(in the rows, 128 means zero)
Known rows, with every way that one mark hangs from another
z817[z134]: [140 131 122 121 139 123 129 131 137 143 145 143 120 143 123 120 104 122
 122 140 152 140 131 118 124 128 115 137 130 122 143 135 131 128 135 121
 132 121 130 119 141 116 139 135 125 135 125]
z972[z142]: [142 131 126 122 131 137 108 124 112 134 118 118 142 143 141 132 131 132
 137 120 119 119 125 114 130 126 135 132 119 137 128 119 129 154 119 123
 126 137 124 131 114 136 130 129 122 133 132]
z817[z134[z353 z643 z774] z595]: [169 141 100 105 168  82  96 119 127 165 179 131  93 160 120 124  59 132
 140 148 203 175 113 128 105 170  65 136 104 126 163 145 124 157 144  94
 133 120 117 116 183  83 150 160 117 138 148]
z774[z134[z353]]: [140 149 120 109 152 100 104 125 106 133 129 122 113 142 120 129 116 131
 150 143 163 130 128 131 117 145 112 113 111 126 136 127 114 149 136 119
 128 116 124 131 149 104 142 146 115 133 153]
z774[z134 z655[z185]]: [125 177 110 116 148 117 129 126 104 147  91 109 134 168 124 120 153 118
 143 142 199 108 127 119  79 141 109  98 121 127 142 137 125 166 164 122
  95 120 146 100 141 128 154 151 114 148 141]
z972[z142[z211[z247] z954[z121[z353]]]]: [157 119 130  96 133 161  70 130 103 146 175 140 156 140 171 137 113 128
 136 126  82 140 125 112 145  81 109 185 126 143 145 118 127 174 112 128
 145 170 147 143  88 129  59 123 116 128 121]
z808[z643]: [119 137 144 118 135 152 118 127 140 131 157 129 113 119 127 124 114 122
 136 130 130 134 135 124 140 132 135 135 139 126 131 131 126 131 120 127
 137 131 131 135 137 124 128 136 128 126 131]
z595[z817[z134[z643 z774[z655]]]]: [150 139 108 133 143  98  99 112 132 162 164 122 120 163 103 116  78 124
 126 143 195 157 114 123  84 164  77 131 109 137 162 153 133 151 148 110
 121 120 130 129 177  99 146 153 118 131 138]
z972[z142[z211[z247[z194]] z954[z808]]]: [161  97 119 110 124 178  77 146 102 128 153 149 157 130 191 127 133 128
 126 123  67 149 132 106 132  67 121 192 120 155 149 110 122 180 106 149
 130 183 145 135  95 144  43 112 127 115 130]
z595[z817[z134[z774[z655]]]]: [146 145 105 130 134 108 108 115 134 163 159 129 126 164 103 112  91 121
 113 132 188 145 114 115  87 148  90 134 119 133 156 156 137 145 148 118
 115 113 136 125 164 105 147 148 116 133 126]
z142[z954 z972]: [138 124 139  96 107 148 104 119 126 123 131 142 129 158 139 152 151 119
 134 135  95 143 122 106 127  97 125 158 127 125 116 112 129 142 120 129
 157 157 140 130 119 141  87 130 117 121 110]
z954[z121 z808]: [136 124 149 137 135 147 111 124 135 147 165 130 126 105 150 112 124 138
 144 118 128 157 141 107 152 152 109 145 155 121 141 153 117 118 106 117
 125 129 145 142 105 148  93 135 113 143 144]
z134[z643]: [134 121 132 132 139 116 117 122 125 129 133 118 120 127 130 133 111 134
 144 141 136 141 129 137 122 149 114 124 115 134 136 125 124 135 129 118
 135 135 121 133 143 120 126 134 132 127 142]
z972[z142[z954[z808]]]: [158 127 145 107 120 158 101 135 111 131 141 132 139 150 151 131 146 133
 141 124 100 140 126  96 140 123 132 155 125 132 134 128 128 150 103 118
 140 137 136 142 105 148 100 130 116 134 135]
z211[z247]: [123 116 116 131 130 132 116 134 124 121 136 133 138 117 145 121 117 127
 127 134 111 133 136 132 126 103 123 146 125 134 137 118 121 143 131 140
 124 155 132 123 128 126  98 118 129 118 129]
z247[z194]: [123 109 118 132 125 147 127 136 125 121 125 147 131 107 138 129 122 129
 119 124 116 140 126 135 122 109 120 136 120 140 129 122 126 134 126 146
 118 148 129 135 128 124 114 125 133 125 125]
z354[z972[z142[z211[z247] z954[z808]]]]: [162 105 133 121 141 164  75 131  98 135 144 125 153 152 167 138 143 139
 134 133  66 139 130  81 129  74 124 182 115 152 141 114 125 190  83 132
 129 183 150 125  91 158  56 105 122 134 131]
z121[z353 z595[z817[z134[z774[z655]]]]]: [130 161  97 119 147 100  97 120 124 170 212 132 129 156  95 110  61 113
  96 148 201 159 108 132 109 163  79 172 113 119 163 175 150 147 142 101
 121 105 136 133 154  88 144 159 123 140 103]
z185[z655[z774[z134]]]: [124 169 111 110 141 109 126 113 106 132  95 102 136 157 117 127 152 120
 145 150 189 115 130 117  92 130 113 124 110 123 162 137 113 159 149 121
  95 115 152  77 134 129 154 148 118 139 145]
z954[z142[z211 z972] z808]: [150 125 138 120 126 155  69 121 119 145 141 105 147 145 189 119 142 125
 129 115  96 139 154  92 145 109 119 172 159 155 154 144 123 152 106 139
 129 151 138 107  92 178  58 123 120 102 116]
z774[z134[z353 z643]]: [146 142 121 114 161  87  93 120 105 134 131 111 105 140 121 134 102 136
 165 154 172 142 128 139 113 163  99 106  99 132 144 123 109 155 138 110
 135 123 118 135 164  98 141 152 118 130 165]
z353[z121[z595]]: [133 144 123 119 135 113 117 130 133 135 172 123 119 124 129 120  90 124
 125 141 148 149 112 135 131 162 106 149 130 126 133 142 132 130 137 106
 130 126 116 136 118 121 132 148 121 123 117]
z353[z121]: [137 133 129 120 129 120 124 129 128 134 145 121 119 129 134 123 107 130
 133 131 137 142 117 125 132 150 112 127 135 132 129 132 127 129 138 113
 129 128 119 132 127 127 130 138 120 122 128]
z185[z655[z774[z134]] z767]: [121 202 119 102 145 108 140 107 101 126  93  91 133 174 106 130 167 114
 145 150 206 119 130 106  91 134 105 125  95 121 167 150 118 169 164 119
  85 119 172  64 123 136 162 144 122 138 152]
z353[z121[z595[z817[z134]]]]: [144 136 113 119 144 103 109 126 146 146 208 136 118 141 109 111  57 111
 113 146 170 169 108 129 123 174  91 167 128 122 142 154 134 138 141 108
 138 117 114 142 139 106 143 160 118 127 113]
z690[z211[z247[z194]]]: [129  80  90 144 133 162 101 143 115 111 143 148 137 107 178 113 108 123
 125 127  90 141 134 152 120  73 110 153 109 152 147 114 110 147 132 157
 110 176 130 115 127 127  79 106 136 111 123]
z353[z121[z595[z817[z134[z774[z655]]]]]]: [147 163 103 120 141  96 101 119 136 164 196 121 117 156 108 107  62 117
 111 144 201 162  98 124  93 178  74 151 123 129 159 168 139 145 156  97
 118 114 125 133 149 102 148 165 111 129 117]
z121[z353 z595[z817[z134]]]: [128 137 107 117 151 105 107 128 134 150 224 145 127 140  96 115  56 108
  96 149 171 167 118 135 137 159  97 186 119 113 147 166 144 139 126 111
 144 109 124 140 144  92 140 154 131 137 102]
z972[z142[z211 z954]]: [165 123 131  97 124 152  92 130 108 132 135 133 148 163 157 144 142 126
 131 124  90 122 119 109 125  92 133 158 120 144 131 111 133 167 118 130
 145 149 135 132 100 136  96 123 122 123 124]
z194[z247]: [128 109 121 127 120 140 132 135 131 124 129 137 116 121 125 124 128 126
 112 134 121 131 129 132 125 109 122 135 118 129 127 115 126 135 132 139
 123 147 131 139 125 133 121 114 124 123 119]
z655[z185 z774[z134[z643]]]: [141 166 105 112 150 103 126 119 106 140  94 104 128 170 118 129 138 129
 161 158 215 118 127 125  79 149  99 108 108 124 156 130 102 184 154 118
  95 118 138  77 150 121 154 166 119 149 152]
z595[z817[z134[z353[z121] z643 z774]]]: [171 135 110 124 151  81  85 112 127 158 194 121  98 160  99 118  46 134
 136 148 197 178 104 121 105 186  61 130 106 137 165 153 120 154 145  97
 132 119 112 141 186  82 141 165 114 119 146]
z185[z655[z774[z134[z643]]] z767]: [125 196 120 106 151  99 130 102 100 127  97  85 127 172 108 134 155 117
 157 158 213 128 130 113  88 148  94 120  86 125 172 148 114 174 165 111
  90 123 168  67 135 131 162 147 124 136 163]
z690[z211[z247]]: [134  95 100 140 136 146 101 138 116 117 147 132 136 125 170 112 114 123
 131 130 100 132 139 148 124  89 115 146 117 144 147 120 112 142 133 143
 119 161 130 111 125 129  91 108 131 114 124]
z142[z211[z247] z972]: [131 103 107 119 130 144  78 117 116 130 137 127 150 138 177 132 129 117
 125 128  88 135 138 119 128  67 119 183 131 148 132  99 123 173 129 150
 133 184 141 105 112 138  50 115 133 103 113]
z185[z655[z774[z134[z353 z643]]] z767]: [130 200 119 105 160  90 120 100  90 131 104  82 118 176 103 135 147 121
 163 163 221 133 125 109  91 154  82 111  79 126 178 149 110 181 166 107
  93 124 168  72 148 119 161 153 122 133 170]
z142[z211[z247[z194]] z954[z121 z808]]: [152  91 133 115 125 183  84 144 126 132 181 165 144 101 188 123 124 129
 128 126  71 170 137 113 137  73  96 196 142 144 153 126 112 150 109 151
 135 184 159 145  91 141  19 118 120 119 131]
z121[z353 z595[z817[z134[z643]]]]: [133 132 109 122 159  95  97 123 133 150 227 139 122 139  96 119  44 111
 108 158 178 177 118 144 135 174  87 184 109 117 156 164 143 144 127 103
 148 116 117 144 155  87 139 158 135 135 112]
z353[z121[z595[z817[z134[z643 z774]]]]]: [159 142 107 122 144  87  93 116 140 154 208 122 109 146 107 116  42 125
 124 151 193 178 103 136 105 192  70 158 113 131 157 158 129 143 146  92
 131 116 109 140 158  92 142 167 114 125 128]
z972[z142[z211]]: [152 121 118 119 137 140  92 123 106 139 126 118 150 147 158 132 130 128
 129 118 108 115 126 116 128 107 134 148 121 148 133 113 131 168 119 131
 125 143 128 122 104 135 109 125 128 124 129]
z595[z817[z134[z353 z643]]]: [153 119 118 129 157  93  98 116 132 145 185 132 108 152  99 122  65 121
 134 148 172 169 121 122 117 166  83 135 108 132 153 145 123 152 133 117
 146 123 118 144 178  91 141 152 126 124 144]
z185[z655[z774] z767]: [115 190 124 115 132 123 148 105 109 126 100  94 135 167 108 130 169 114
 133 142 186 121 125  99 104 125 107 129 103 121 164 153 123 160 158 120
  89 128 174  66 118 144 149 135 130 130 140]

Rows
[133 203 117 113 170  93 114 113  86 146 103  89 112 186 110 129 140 122
 165 158 231 129 122 114  79 170  75  82  89 131 161 147 117 189 178 106
  97 132 154 100 161 113 159 156 118 140 169]	z774[z134[z353 z643] z655[z185[z767]]]
[164 131 109 129 149  88  89 110 127 155 182 126 106 158  95 122  60 133
 134 145 190 168 113 123 103 169  70 132 101 136 163 150 121 152 138 109
 134 119 119 137 185  82 141 157 120 124 147]	z595[z817[z134[z353 z643 z774]]]
[152 151 104 126 142  98  97 112 123 163 168 127 117 169  97 114  83 124
 119 136 196 152 110 111  91 154  77 125 112 134 163 158 130 154 149 113
 119 115 135 130 177  92 147 154 114 128 135]	z595[z817[z134[z353 z774[z655]]]]
[132 148 166  97 135 168  91 132 138 148 237 150 114 110 135 122 100 123
 135 142 124 178 130 114 170 152 103 192 152 104 151 168 128 119  95 103
 159 129 151 165 103 128  83 152 114 143 120]	z142[z954[z121[z353 z595] z808[z643]]]
[142 140 118 120 146  96  95 120 125 137 199 123 110 135 105 121  69 122
 128 143 162 163 104 129 129 177  85 143 117 128 140 151 125 147 137 108
 138 123 112 154 144 100 132 159 118 116 128]	z134[z353[z121[z595[z817]]]]
[148 175 111 124 148  83  77 110 104 165 166  93 101 148 122 124  74 143
 149 156 205 158  97 136  92 191  54 111  99 139 170 155 126 154 159  79
 109 129 125 134 164  96 136 166 110 120 147]	z134[z353[z121[z595]] z643 z774[z655]]
[125  86  99 123 127 158  79 124 115 125 136 143 152 120 185 133 124 116
 120 125  79 145 135 124 123  52 114 189 125 157 134  92 121 178 127 164
 125 200 142 109 112 134  39 111 136 101 109]	z142[z211[z247[z194]] z972]
[136 171 104 108 141 113 136 123 108 138  88 113 134 171 115 125 151 125
 147 148 207 108 126 117  84 132 111 114 119 119 148 132 107 178 153 126
  90 111 143  73 138 126 155 162 118 150 141]	z655[z185 z774[z134]]
[129 172 114 120 157 107 117 121 103 148  96 101 128 167 124 125 137 123
 158 155 207 120 127 128  74 160  95  91 111 132 150 134 121 173 165 114
 101 128 140 103 154 121 152 155 118 146 154]	z774[z134[z643] z655[z185]]
[136 192 114 131 135 114 125 108 103 154 103  88 124 174 116 129 142 134
 142 140 215 128 114 116  75 157  76  94  97 138 163 152 128 167 170 104
  85 134 156  95 150 125 143 143 125 134 149]	z134[z643 z774[z655[z185[z767]]]]
[155 144 118 116 163  86  95 124 127 155 194 127  94 144 119 120  52 125
 144 165 186 176 115 128 127 181  68 139 111 125 161 145 123 144 145  91
 142 129 115 136 161  90 139 164 120 124 140]	z817[z134[z353[z121[z595]] z643]]
[145 125 122 123 131 141  85 134 123 131 135 114 154 128 175 118 118 126
 121 124  96 116 148 124 125  88 117 153 144 162 161 135 120 152 130 151
 125 158 130 113 102 149  78 113 125  98 116]	z954[z142[z211[z247]]]
[151 113 133  92 114 152  88 119 120 129 138 141 138 165 159 154 152 116
 127 131  83 139 123 107 125  74 122 177 131 138 122 104 131 158 122 138
 158 167 145 120 108 141  64 124 125 110 107]	z142[z211 z954 z972]
[145  84 119 106 115 183  71 137 114 123 160 157 148 130 197 133 141 118
 121 130  58 168 136 103 132  50 109 215 132 147 141 105 118 173 110 159
 142 202 154 121 102 150   4 111 130 101 114]	z142[z211[z247[z194]] z954[z808] z972]
[126 197 118 116 160 106 128 116  99 144  94  91 125 180 117 128 151 116
 158 154 221 124 127 119  76 164  91  92  98 130 152 145 124 180 177 111
  95 130 156  93 147 126 159 150 122 145 158]	z774[z134[z643] z655[z185[z767]]]
[149 121 113 108 168 101 119 127 144 151 177 142 109 147 130 123  73 115
 134 146 172 170 127 130 116 160  94 150 120 121 144 137 134 146 138 110
 146 127 116 116 162 106 150 147 126 144 135]	z817[z134[z643] z595]
[155 127 118 119 150  97 103 121 133 148 193 135 107 156 100 116  62 119
 124 141 172 168 112 112 126 166  83 139 123 130 147 150 125 147 141 113
 141 120 116 143 166  96 144 157 117 123 132]	z595[z817[z134[z353[z121]]]]
[143 127 140 125 144 157  62 133 117 161 194 117 150 106 193 101 100 135
 128 119 102 153 158 108 166 114  92 182 169 148 179 167 115 143 104 131
 125 152 148 128  82 157  40 123 117 115 123]	z954[z121[z353] z142[z211[z247]] z808]
[117 134 112 123 143 109 106 124 127 136 209 134 133 128  98 122  75 114
 102 141 153 156 114 144 140 159 107 179 117 119 137 159 143 140 121 117
 141 113 121 149 133 103 131 146 133 132 103]	z121[z353 z595[z817]]
[149 128 153 110 141 154  90 119 104 146 151 128 138 147 127 152 128 146
 145 132  94 140 114  86 140 110 115 153 114 132 127 128 132 164  84 109
 138 160 147 148  93 143 103 126 110 161 122]	z354[z972[z142[z954[z121[z353]]]]]
[159 157  99 108 172  82  93 115 121 178 170 123  98 170 124 120  70 126
 139 150 218 167 112 122  86 171  58 124 102 128 169 151 133 163 158  92
 121 123 128 110 188  87 154 162 113 140 146]	z817[z134[z353 z643 z774[z655]] z595]
[160 108 129 114 139 157  82 127 100 132 131 126 155 156 156 150 140 136
 134 132  67 125 122  92 116  64 126 169 106 152 132 103 129 192  95 136
 132 186 146 125  95 145  71 107 123 132 124]	z354[z972[z142[z211[z247] z954]]]
[150 133 110 101 167  99 116 129 133 154 179 148 103 154 122 119  78 115
 127 140 175 164 122 117 125 148  90 146 121 117 145 142 130 149 141 113
 141 120 122 118 162  98 151 151 122 140 132]	z817[z134[z353] z595]
[164 135 102 109 158  93 110 122 139 161 171 133 105 155 126 121  70 127
 134 144 193 168 117 132 101 164  81 147 112 125 156 142 131 148 142 100
 131 119 118 110 171  96 150 152 120 143 137]	z817[z134[z643 z774] z595]
[147 113 109 121 137 144  83 129 105 134 134 121 156 139 174 126 121 127
 131 120  94 119 132 120 127  84 129 162 117 154 141 105 125 182 122 140
 122 164 132 120 104 132  84 115 128 117 128]	z972[z142[z211[z247]]]
[150  90 120 114 122 175  94 152 117 121 165 162 146 115 182 124 131 124
 115 131  71 161 136 120 132  64 112 195 131 146 150 119 119 157 115 156
 134 179 149 132 107 137  30 109 134 107 125]	z142[z211[z247[z194]] z954[z808]]
[141 180 106 127 133 112 111 116  94 161 108 103 120 171 114 124 138 139
 136 134 203 120 110 111  85 140  78  90 111 134 161 149 121 164 161 109
  87 125 147 104 156 113 139 148 115 130 142]	z134[z353 z774[z655[z185]]]
[169 157 107 114 155  81  87 118 123 165 190 120  90 150 115 121  47 138
 141 161 206 174 106 130 112 184  56 134 104 129 174 152 121 146 149  80
 127 121 114 129 170  81 140 169 113 124 142]	z817[z134[z353[z121[z595]] z643 z774]]
[143 162  98 126 147  94  92 113 127 161 192 128 118 160  97 112  71 116
 112 147 202 156 108 122  92 164  73 149 108 125 164 167 136 152 147 106
 119 112 132 134 162  89 147 163 115 131 123]	z121[z595[z817[z134[z353 z774[z655]]]]]
[162 149 110 125 146  74  73 109 116 150 199 102  99 142 103 126  48 143
 144 151 193 175  95 140 105 199  56 134  96 139 162 154 118 156 142  88
 126 123 105 151 170  85 134 169 114 115 145]	z134[z353[z121[z595[z817]]] z643 z774]
[142 199 111 104 163  92 127 109  91 136 100  92 116 187 101 134 142 126
 167 163 240 127 123 110  85 157  78  99  88 122 166 142 100 201 170 111
  90 121 154  70 153 114 159 167 122 144 166]	z655[z185[z767] z774[z134[z353 z643]]]
[122 202 116 110 150 117 139 122 100 142  90  99 133 181 115 123 165 112
 142 142 212 112 126 110  79 145 102  98 108 125 145 146 128 174 177 120
  90 122 161  91 132 133 160 146 118 147 146]	z774[z134 z655[z185[z767]]]
[131 141 161 116 125 173  73 120 131 143 158 106 127 129 170 112 130 125
 144 121 108 148 158  88 157 133 128 163 164 143 153 152 119 140  98 131
 137 146 136 123 111 172  80 136 113 110 122]	z954[z142[z972] z808[z643]]
[144 130 149 114 136 161  51 114 116 168 183 110 148 127 190 117 116 133
 134 114 103 156 151  91 172 122  95 185 171 146 162 163 123 144  97 124
 135 151 150 124  77 172  42 134 113 118 112]	z954[z121[z353] z142[z211 z972] z808]
[126 185 116 115 132 129 158 117 113 132  97 105 134 177 108 129 167 119
 134 140 201 114 123 100  96 126 105 117 113 120 152 148 117 177 160 127
  86 126 164  63 122 141 149 147 130 139 133]	z655[z185[z767] z774]
[167 113 138 108 132 171  68 132 111 143 170 138 154 135 188 127 130 133
 142 122  76 148 135  96 142  90 113 186 138 144 149 122 116 169 101 132
 139 169 150 140  82 149  43 122 111 126 138]	z972[z142[z211[z247] z954[z121 z808]]]
[156 128 113 106 177  89 105 124 131 155 186 139  96 154 123 124  62 120
 141 151 183 176 123 125 121 167  78 140 110 122 151 138 127 157 141 104
 149 128 116 121 176  92 149 154 124 139 143]	z817[z134[z353 z643] z595]
[129 154 168 115 134 174  56 111 147 156 204 112 127 107 173 109 106 123
 151 124 121 164 157  92 162 154 103 185 175 133 158 171 116 133  92 120
 140 146 142 142  85 171  69 154 100 126 118]	z954[z121[z595] z142[z972] z808[z643]]
[138 123 143 114 134 181  49 125 127 144 173 109 143 126 203 109 121 118
 135 121  84 147 165  94 153  92 120 194 167 158 164 139 116 166 103 149
 135 174 143 111 100 171  34 123 120  92 119]	z954[z142[z211[z247] z972] z808[z643]]
[136 177 112 119 167  96 103 117  89 152 105  99 117 172 119 126 129 127
 166 160 217 127 122 124  79 166  81  81 100 133 157 136 115 180 167 108
 103 128 140 110 167 107 153 162 116 142 165]	z774[z134[z353 z643] z655[z185]]
[157 154 107 120 137  88  85 114 119 148 195 113 105 144 101 121  65 138
 127 138 184 161  93 131 111 181  72 139 109 134 153 157 121 150 140  98
 121 114 114 146 154  90 135 164 111 116 131]	z134[z353[z121[z595[z817]]] z774]
[158 141 102 104 148 104 121 127 141 161 166 141 113 157 124 119  83 123
 117 132 186 157 117 123 106 144  93 151 123 120 148 145 135 142 142 108
 126 111 124 107 156 103 151 149 117 145 125]	z817[z134[z774] z595]
[127 206 118 100 153  99 129 104  92 128 100  89 123 178 101 132 160 118
 153 153 214 124 125 103  95 139  92 116  88 121 173 151 113 176 165 115
  88 120 172  69 135 124 163 150 120 135 160]	z185[z655[z774[z134[z353]]] z767]
[163 127 150  97 130 179  78 134 114 141 169 131 137 149 168 129 137 125
 138 123  91 140 130  95 145 107 136 177 137 141 143 127 130 165  98 124
 148 149 143 139 104 145  78 129 121 123 136]	z972[z142[z211 z954[z808[z643]]]]
[135 134 118 123 136 106 109 123 139 134 196 124 124 130 111 118  74 116
 118 138 153 159 106 135 124 175 100 160 128 129 132 150 132 139 136 112
 136 120 111 148 129 114 136 154 120 122 117]	z353[z121[z595[z817]]]
[133 139 156 116 130 156  67 116 121 161 175 111 140 122 172 115 117 136
 142 118 116 160 151  88 172 141  97 168 168 134 156 166 121 131  96 116
 134 142 144 132  87 171  63 139 106 127 114]	z954[z121[z353] z142[z972] z808]
[147 115 119 133 148 104 109 118 144 141 177 136 119 148 104 121  72 118
 126 145 163 164 126 126 113 161  98 144 117 131 146 141 128 143 133 121
 145 125 118 139 166 102 141 147 127 130 135]	z595[z817[z134[z643]]]
[145 154 114 108 158  86 100 115 102 138 118 107 112 153 119 132 111 136
 167 160 193 131 125 131  95 154  94 110 100 127 159 127 103 171 142 114
 116 116 129 104 162 104 147 163 116 138 161]	z655[z774[z134[z353 z643]]]
[146 119 142  87 124 157  73 112 118 148 179 145 138 149 158 153 130 121
 132 129  88 154 121 105 148  86 102 189 142 131 129 121 131 152 113 125
 163 165 155 134  92 136  50 133 118 124 104]	z142[z211 z954[z121[z353]] z972]
[155 144 117 130 138  93  91 112 106 145 139 107 103 140 118 135  97 152
 153 142 171 148 115 134 110 158  81 106  96 138 158 134 114 148 136 101
 120 128 121 132 168  96 126 146 122 122 157]	z134[z353 z643 z774]
